Each row was made from one small tree. The marks that hang from a mark follow it in brackets, in the order of their numbers. Every link used is in the known rows. Write each row's tree.
Known rows
q886[q818]: [ -9  20  23 -27 -10 -12  14  28   5   5 -13  14  -3   9 -23   1   8   9
  -1  -1  -9  14 -22  18 -23   8   8  -2  -2   9]
q829[q412[q361]]: [ -7  55  57 -32 -15 -12   7  22   4  -5  -9  -7  -8  -2 -28  17  -4  37
  20  22 -13  12 -15  27 -24 -10  -6  -3 -21  10]
q431[q829[q363]]: [ 11  47  35  11 -17  -8 -11  20 -28   9 -28  13 -15  19 -33  14  12  20
 -19  12  -8  21 -31   4 -33 -26   6   9   2   1]
q363[q829[q412]]: [ 14  37  48 -33 -13 -10  17  30  -4 -26  -1   3  -2 -11 -12   7  -6  31
  21  38 -20   7 -23  27  15 -18  -8  -8 -15  17]
q363[q829]: [ 11  33  33 -24 -16 -15  16  34  -9  -6 -10   5  -1   0  -9   1  -8  19
   3  23 -18   8 -21  13  15 -23   5  -6   0   8]
q431[q829[q363 q412]]: [ 14  48  51  -1 -15  -4  -8  21 -26 -10 -18  11 -13  11 -38  18  15  31
  -3  29  -8  20 -35  18 -34 -23  -6   6 -12   9]
q886[q818[q73 q820]]: [-38  11  19 -34  -3   9   8  54   0 -11  -5  -4   4   6 -17   3  17  14
  30   0 -13  17 -25  28 -34   5  29  13  -3   5]
q818[q73 q195 q820 q886]: [-23  13  -3 -15   6   3   6  42 -12  -7   1  -8  -8 -19   6   1  11  24
  19  -3 -10  13 -34  29 -15  -9  24  18 -16 -10]
q431[q829]: [  8  43  27 -11 -15 -21   6  25 -20  -3 -22   6  -5   9 -16   2  14  11
  -8  11 -12  27 -35   9 -29 -23   7  13  -6   5]
q886[q818[q73]]: [-28   8  25 -24  -8   7  13  47   4 -14 -13   9   2  10 -19  -4  21  11
  10  -3 -14  25 -27  18 -26   6  15  17  -6  -7]
q829[q363 q412[q361]]: [ -6  59  64 -14 -17   0 -13  19  -6   7 -13   3 -15   7 -47  28  -5  42
   9  25  -8   4 -14  22 -31 -14  -8  -7 -13   5]
q195[q209]: [ 20  40  38 -24 -23 -20  19  35  10  17 -24   0  -7   6  -3  -2  -3  14
  10  21   0  23 -29  -5  -8  -4  13   6  -7   1]
q120[q820[q818]]: [ 37  15   6 -16 -14 -10   8  18   5  -3 -32   8 -23  -4 -13  -2  11  14
  10  -6 -11   6 -19 -12 -24   6 -22   6   4  14]
q406[q120[q820[q818[q195 q886]]]]: [ 42   9 -27   0 -10   3  25   4 -16  12 -13   8 -26 -27  -4  -6   9  21
 -23 -18  -7   4 -43   5  -7  11 -19   8 -10   3]
q431[q668 q829[q412]]: [ 13  39  39 -42  -2 -15 -10  20  -7 -40 -16   2  -7   5 -17   0  16  18
  25  24 -14  23 -40  12  -4 -17 -21  -3 -33  25]
q829[q412]: [ 10  38  45 -28 -17 -18  11  26   0 -15 -10   6  -4  -8 -23   9  11  24
  19  31 -10  12 -24  17 -16  -7  -8  -8 -18  20]
q431[q668 q829[q363 q412[q361]]]: [ -2  60  55 -29  -5  -1 -30  15 -14 -17 -19  -2 -19  20 -39  20   3  37
  15  18 -12  16 -30  15 -19 -24 -22  -2 -28   8]
q361[q412]: [ -8  34  19 -15  -7 -17  21  22   2  -9 -10  17   2  -1 -15   3   4  23
  -7  12   2  27 -29  10 -28 -15   2  -1   0  16]
q886[q818[q412 q820]]: [-24  29  19 -23 -18   1   0  20   3   3   9  12   4  -5 -19   8   2  14
  16  12  -7  -4 -28   9 -31  15  23  -3  -3  14]
q406[q120[q820[q818[q73 q412]]]]: [ 15  13   8  -6 -33  34   5  10 -14 -18 -16  16  -5 -18 -17  -2  27  14
   1   5 -17  11 -47 -24 -15   9 -14  15  -7   3]
q363[q829[q412[q361]]]: [ -1  53  57 -36 -15  -3  11  28  -3 -17   2  -9  -5  -5 -19  16 -22  44
  21  31 -21   5 -14  36   5 -20 -10  -5 -18   9]
q886[q818[q195 q412]]: [-10  16   5 -11 -10  -6  10  24   6  10   0  19  -6  -7  -5   0   1  12
  -9  -3  -7   0 -36   9 -12   9  -2   4  -6  -3]
q886[q818[q195[q209] q412 q820]]: [ -6  21   6 -19 -10  -3  14  41  14  26   5  -2  -8  -4  12   6 -21  18
  25   5   9   2 -42  11 -11  18  20  13  -5  -3]
q818[q73 q195 q412[q361] q820]: [-39  37  18 -16  -6  11 -10  42  -9   5   1 -17  -6 -12  -2  18  -8  31
  30   1 -12   2 -30  17 -21 -16  15  19 -12 -15]
q820[q818[q73]]: [  2  17  25 -22 -23  12   3  52   0 -20 -30   6 -12  -6  -5   9  25  14
  16  -2 -15  18 -32   5 -18 -13  -4  23   5  -6]

Which tree is each row?
[ 29  25   1  -5 -28  10  10  27  14   9  -9  17 -24 -27  30   2 -14  22
  -9   2   4   1 -55 -13   7   7  -6  23 -10 -24]
q820[q818[q195[q209] q412 q886]]
[-17  15   3   1 -12  19  -3  22  -8 -19   1  16  -6 -24   9  -8  16  22
  -4   6 -14  10 -46  -2  -5  -4  10  18 -24 -23]
q818[q73 q195 q412 q886]
[-12  42  15 -11 -26   4  -7   0  -9  -5  11  13   1 -26 -10   4   2  23
  11  26  -8  -4 -35   1 -19   4  25  -2 -15   7]
q818[q412 q820 q886]
[-21  24  26 -10 -26  27  -8  11  -7 -29   0  24   2 -20  -6  -9  21  22
  -1  21 -17  14 -42 -11 -12  -2  19  16 -23 -16]
q818[q73 q412 q886]
[ -6  56  51 -48  -3 -10 -15  17  -6 -32 -14  -9 -12  10 -22  10   2  30
  23  19 -17  22 -34  23 -15 -18 -23   4 -36  16]
q431[q668 q829[q412[q361]]]
[-35  35   9 -20  -2   0  -3  30   6  22   9  -6  -8  -4 -12  19 -21  27
  17 -10  -4  -9 -24  28 -31   8  13   6  -6  -3]
q886[q818[q195 q412[q361] q820]]
[ -5  14  15 -18 -19  21   3  37  -1 -29 -19  15 -13 -16  -1   0  24  18
   1  -2 -15  18 -40   8 -17  -4   3  24  -7 -15]
q820[q818[q73 q886]]
[ -5  17  14  -3 -17  18   4  32   5  -4  -3  12  -9 -19  26 -12   0  23
   3  12  -2  20 -54 -11   5   5  17  31 -26 -34]
q818[q73 q195[q209] q412 q886]
[ 15   2   9 -17 -12  10   2  33   3 -22 -33   4 -18   0  -7  -6  26  15
  23 -10 -17  16 -23 -11 -25   3 -14  20   2   3]
q120[q820[q818[q73]]]
[ 14  40  47 -23  -6  -4 -24  19 -16 -26 -22   9 -16  15 -32  11  18  24
  12  28 -11  17 -39   7  -8 -22 -23  -6 -25  17]
q431[q668 q829[q363 q412]]
[-32  28  20 -11 -22  25 -12  18  -9 -25   9   9   3 -23  -6  -3  15  23
  21  22 -13   8 -41  -2 -19   1  33  14 -19  -7]
q818[q73 q412 q820 q886]
[ -9  19  19 -13 -34  38  -8  21   0 -37  -8  28  -8 -24   2   0  22  21
   0   8 -16   7 -46 -12 -14   1   3  27 -11 -19]
q820[q818[q73 q412 q886]]
[ 12  13  14 -11 -26  19   5  58  13  -3 -20   3 -16 -15  31   8   2  17
  13  -1  -2  14 -51 -14   0  -5 -10  39  -1 -27]
q820[q818[q73 q195[q209] q412]]
[ 20   7   6 -15 -23  20  19  26 -16 -10 -26   4  -9  -7 -21  -3  30  12
   6  -6 -16  20 -37  -6 -16   5 -14  17  -2   6]
q406[q120[q820[q818[q73]]]]
[ -6  50  26 -16 -36  22 -11   3   6  -9  -6  18 -17 -22 -10  14  -8  31
 -13   3 -11  -6 -32   0 -23   3  -4  15 -10 -14]
q820[q818[q412[q361] q886]]
[ -5  11  -3  -4 -20  29  -6  32   0 -24  -7  20 -18 -31  18   1  15  22
  -4  -7 -10   5 -51   1  -5  -3  -6  30 -12 -26]
q820[q818[q73 q195 q412 q886]]
[-20  40  37 -20 -32  30 -14  35   5 -21 -17   7 -10  -7  -8  20   7  24
  10   2 -17   7 -33  -4 -25 -10  -8  26  -4 -19]
q820[q818[q73 q412[q361]]]
[-39   7   2 -15  -1  17   1  50   1  -8   8   1  -1  -7   0   6   9  16
  24  -5  -9   5 -37  19 -22   8  19  16  -7  -8]
q886[q818[q73 q195 q412 q820]]
[ 10  32  14  -9 -35  17  -8   5   3 -16  -8  29 -13 -24  -2   3   7  20
 -10  12 -10  -5 -41 -12 -13   4  -3  11  -6  -6]
q820[q818[q412 q886]]
[  6   7   4 -15  -9   4   8  64  -1  -9 -26   0 -18  -8   9   9  20  14
  13 -17 -10  14 -35  13 -10 -18 -15  24   6 -13]
q820[q818[q73 q195]]
[-42  15  21 -26 -14  23  -3  35   2 -17   6   8   9  -5 -14   3  16  15
  30  10 -13   6 -34  10 -29  11  27  13  -6  -1]
q886[q818[q73 q412 q820]]
[-11  14   3 -15  -2   5  17  54   1   6  -2 -17 -12 -12  24  -5  -4  27
  27   5   0  23 -44  19  -7  -2  33  27 -22 -22]
q818[q73 q195[q209] q820 q886]
[  6  34   1  -7 -13  -2   7  23   2  19   9   3 -11 -24  22   0 -19  27
  11  18   5   4 -48   1  -2   6  25  10 -18 -12]
q818[q195[q209] q412 q820 q886]
